What can hang from each mark
ramoz: gelad vabuf
tafu: bege
bege: dukil tafu vabuf
vabuf: bege ramoz
dukil: gano pepaf
pepaf: lazol
gelad: gano
gano: dukil gelad
lazol: pepaf

Each row was made from one small tree. The marks that hang from a mark follow it in brackets, in alphabetical order. Every link used is in the known rows. Write each row's tree.
(in the rows, 128 means zero)
Known rows
dukil(pepaf(lazol)): [181 145 162 128  66 101 146 151 128 123 125 124 149 130 151  92  92  81
 168 125]
vabuf(bege): [182 146 148 111 120 119 136 145 157 127 119 133 153 136 161 153 118 101
 167 127]
dukil(pepaf): [187 144 155 123  74 105 149 149 145 128 121 131 155 127 155 122  96  87
 166 125]
gelad(gano): [159 149 157 133  96 113 111 143 162 122 125 142 157 125 148 100 102  73
 161 130]
gano(dukil(pepaf) gelad): [144 129  93 118  76 102 133 123 178 115  76 133 153 143 147  91  88  97
 165 147]
gelad(gano(dukil(pepaf))): [153 138 140 135  85 109 118 137 169 118 105 139 161 131 147  91 100  75
 162 133]
ramoz(gelad(gano(dukil)) vabuf(bege)): [170 139 165 111  79 116 117 113 190 135 127 127 168 131 163 143 120  94
 165 141]
ramoz(gelad vabuf): [178 147 171 111  58 110 128 123 175 148 144 118 162 125 161 145 116  96
 166 137]
ramoz(gelad): [181 153 161 116  65 108 152 135 156 139 115 132 167 137 153 145 113  94
 162 144]
bege(dukil tafu vabuf(ramoz)): [186 138 140 131 152 114 117 168 121  84 150 101 151 119 133  72  98  80
 163 141]
vabuf(bege(dukil(gano)) ramoz(gelad)): [238 145 171 118 111 127 180 143 151 117 145 122 164 150 172 152 116  89
 162 129]
vabuf(bege(dukil(pepaf) tafu)): [205 143 147 119 139 115 138 159 125 102 123 124 159 127 148 118 101  87
 164 142]
tafu(bege(dukil(gano pepaf) vabuf(ramoz))): [208 134 171 123 110 110 144 173 138 105 169 123 141 142 155  92 100  72
 162 126]
vabuf(bege(dukil) ramoz): [205 141 149 126 132 128 155 153 147 117 139 113 155 140 165 134 126  94
 165 111]
bege(dukil(gano pepaf) tafu vabuf(ramoz)): [229 133 158 127 140 111 142 170 117  74 163 112 150 122 144  73  71  68
 164 146]
gano(dukil): [142 138 114 127 100 113 119 137 176 130 100 126 158 142 148 113 117  95
 167 137]
gelad(gano(dukil)): [140 141 133 136  99 113 104 135 177 120 106 138 161 134 145  92 108  77
 162 136]
lazol(pepaf): [154 140 147 132  88 109 136 133 152 143 124 136 162 118 148 147 111 102
 161 147]
ramoz(gelad vabuf(bege(dukil(pepaf) tafu))): [208 142 173 107  92 112 137 133 149 124 144 113 167 122 159 140 109  93
 165 147]
bege(dukil(gano pepaf) vabuf(ramoz(gelad))): [237 135 173 114 103 109 172 153 136  97 152 117 163 139 156 110  76  75
 166 143]
gelad(gano(dukil(pepaf(lazol)))): [149 139 144 139  80 106 116 138 158 114 107 134 158 133 145  72  97  71
 164 133]

Write each row's tree
[203 140 150 117  67 100 153 138 145 105 126 142 142 141 159  77  57  74
 167 146] : dukil(gano(gelad) pepaf(lazol))
[195 137 171 118 109 103 132 174 130 102 158 127 141 144 146  74  89  68
 165 141] : tafu(bege(dukil(gano pepaf(lazol)) vabuf))
[201 140 144 117 164 111 110 166 129  78 148 122 155 125 133  77  69  71
 166 169] : bege(dukil(gano) tafu vabuf)
[192 146 139 120 153 120 125 158 133 104 124 124 158 130 146 118 109  89
 164 145] : vabuf(bege(dukil tafu))
[214 144 174 124  73 104 155 150 136 114 143 137 147 138 162  94  72  70
 168 136] : dukil(gano pepaf(lazol))
[207 137 166 130 115 107 141 161 112  81 145 108 162 116 135  74  86  70
 159 147] : bege(dukil(pepaf) tafu vabuf(ramoz(gelad(gano))))
[198 143 151 130 128 126 142 155 139 112 145 116 143 125 163 131 129  97
 161 114] : vabuf(bege(tafu) ramoz)
[173 147 181 119  58 110 115 120 179 140 146 127 165 120 158 126 109  82
 162 137] : ramoz(gelad(gano) vabuf)
[178 136 159 118 110 104 127 173 135 111 144 124 147 137 142  93 105  79
 164 134] : tafu(bege(dukil(pepaf) vabuf))
[204 147 176 124  89 124 163 136 157 125 135 128 159 136 170 152 130  93
 159 115] : vabuf(bege ramoz(gelad(gano)))
[219 138 142 119 133 127 159 145 157 106 140 125 150 147 170 123 104  90
 163 124] : vabuf(bege(dukil(gano(gelad))) ramoz)
[226 144 175 132 107 120 165 150 125 100 139 119 165 127 157 117 114  78
 156 131] : vabuf(bege(dukil(pepaf) tafu) ramoz(gelad(gano)))
[180 134 153 130 100 107 130 148 136  92 133 113 154 117 140  89 101  83
 160 144] : bege(tafu vabuf(ramoz(gelad(gano(dukil(pepaf))))))
[196 135 154 135 128 106 133 171  98  77 150  96 147 118 133  47  84  72
 166 137] : bege(dukil(pepaf(lazol)) tafu vabuf(ramoz))
[219 140 153 131 132 123 157 162 123 101 143 110 152 127 159 114 116  87
 162 118] : vabuf(bege(dukil(pepaf) tafu) ramoz)
[216 136 179 120  94 109 157 168 138 108 165 123 148 145 155 102 103  73
 160 134] : tafu(bege(dukil(gano pepaf) vabuf(ramoz(gelad))))
[225 141 182 100  84 114 152 127 166 131 149 122 169 135 171 156 100  91
 168 145] : ramoz(gelad vabuf(bege(dukil(gano pepaf))))
[216 146 163 120 107 125 174 143 146 123 133 114 166 144 166 150 130  96
 162 122] : vabuf(bege(dukil) ramoz(gelad))
[225 141 158 110 129 117 156 152 146 110 130 136 161 142 163 138  91  84
 168 139] : vabuf(bege(dukil(gano pepaf)))
[194 137 142 109 134 119 104 135 166 108 151 121 148 125 159 109  91  89
 167 147] : ramoz(vabuf(bege(dukil(gano(gelad)) tafu)))
[201 131 155 119 106 108 142 166 144  99 158 126 138 144 153  81  91  74
 160 132] : tafu(bege(dukil(gano(gelad) pepaf) vabuf(ramoz)))
[209 139 143 111  76 104 155 136 161 110 123 149 148 138 163 108  61  79
 164 147] : dukil(gano(gelad) pepaf)
[174 137 156 127 119 113 125 172 142 113 158 114 141 140 146  91 122  82
 161 121] : tafu(bege(dukil vabuf(ramoz)))
[211 136 165 107 116 117 127 139 167 124 157 121 155 129 169 135  97  88
 171 130] : ramoz(vabuf(bege(dukil(gano pepaf))))
[206 143 146 133 146 128 142 160 131 103 145 110 151 130 156 114 124  89
 161 121] : vabuf(bege(dukil tafu) ramoz)
[213 147 168 133 121 125 151 148 133 102 139 118 164 130 155 117 122  81
 156 133] : vabuf(bege(dukil tafu) ramoz(gelad(gano)))
[192 141 161 126  90 124 159 131 166 124 123 125 162 142 168 147 134  95
 159 120] : vabuf(bege ramoz(gelad(gano(dukil))))
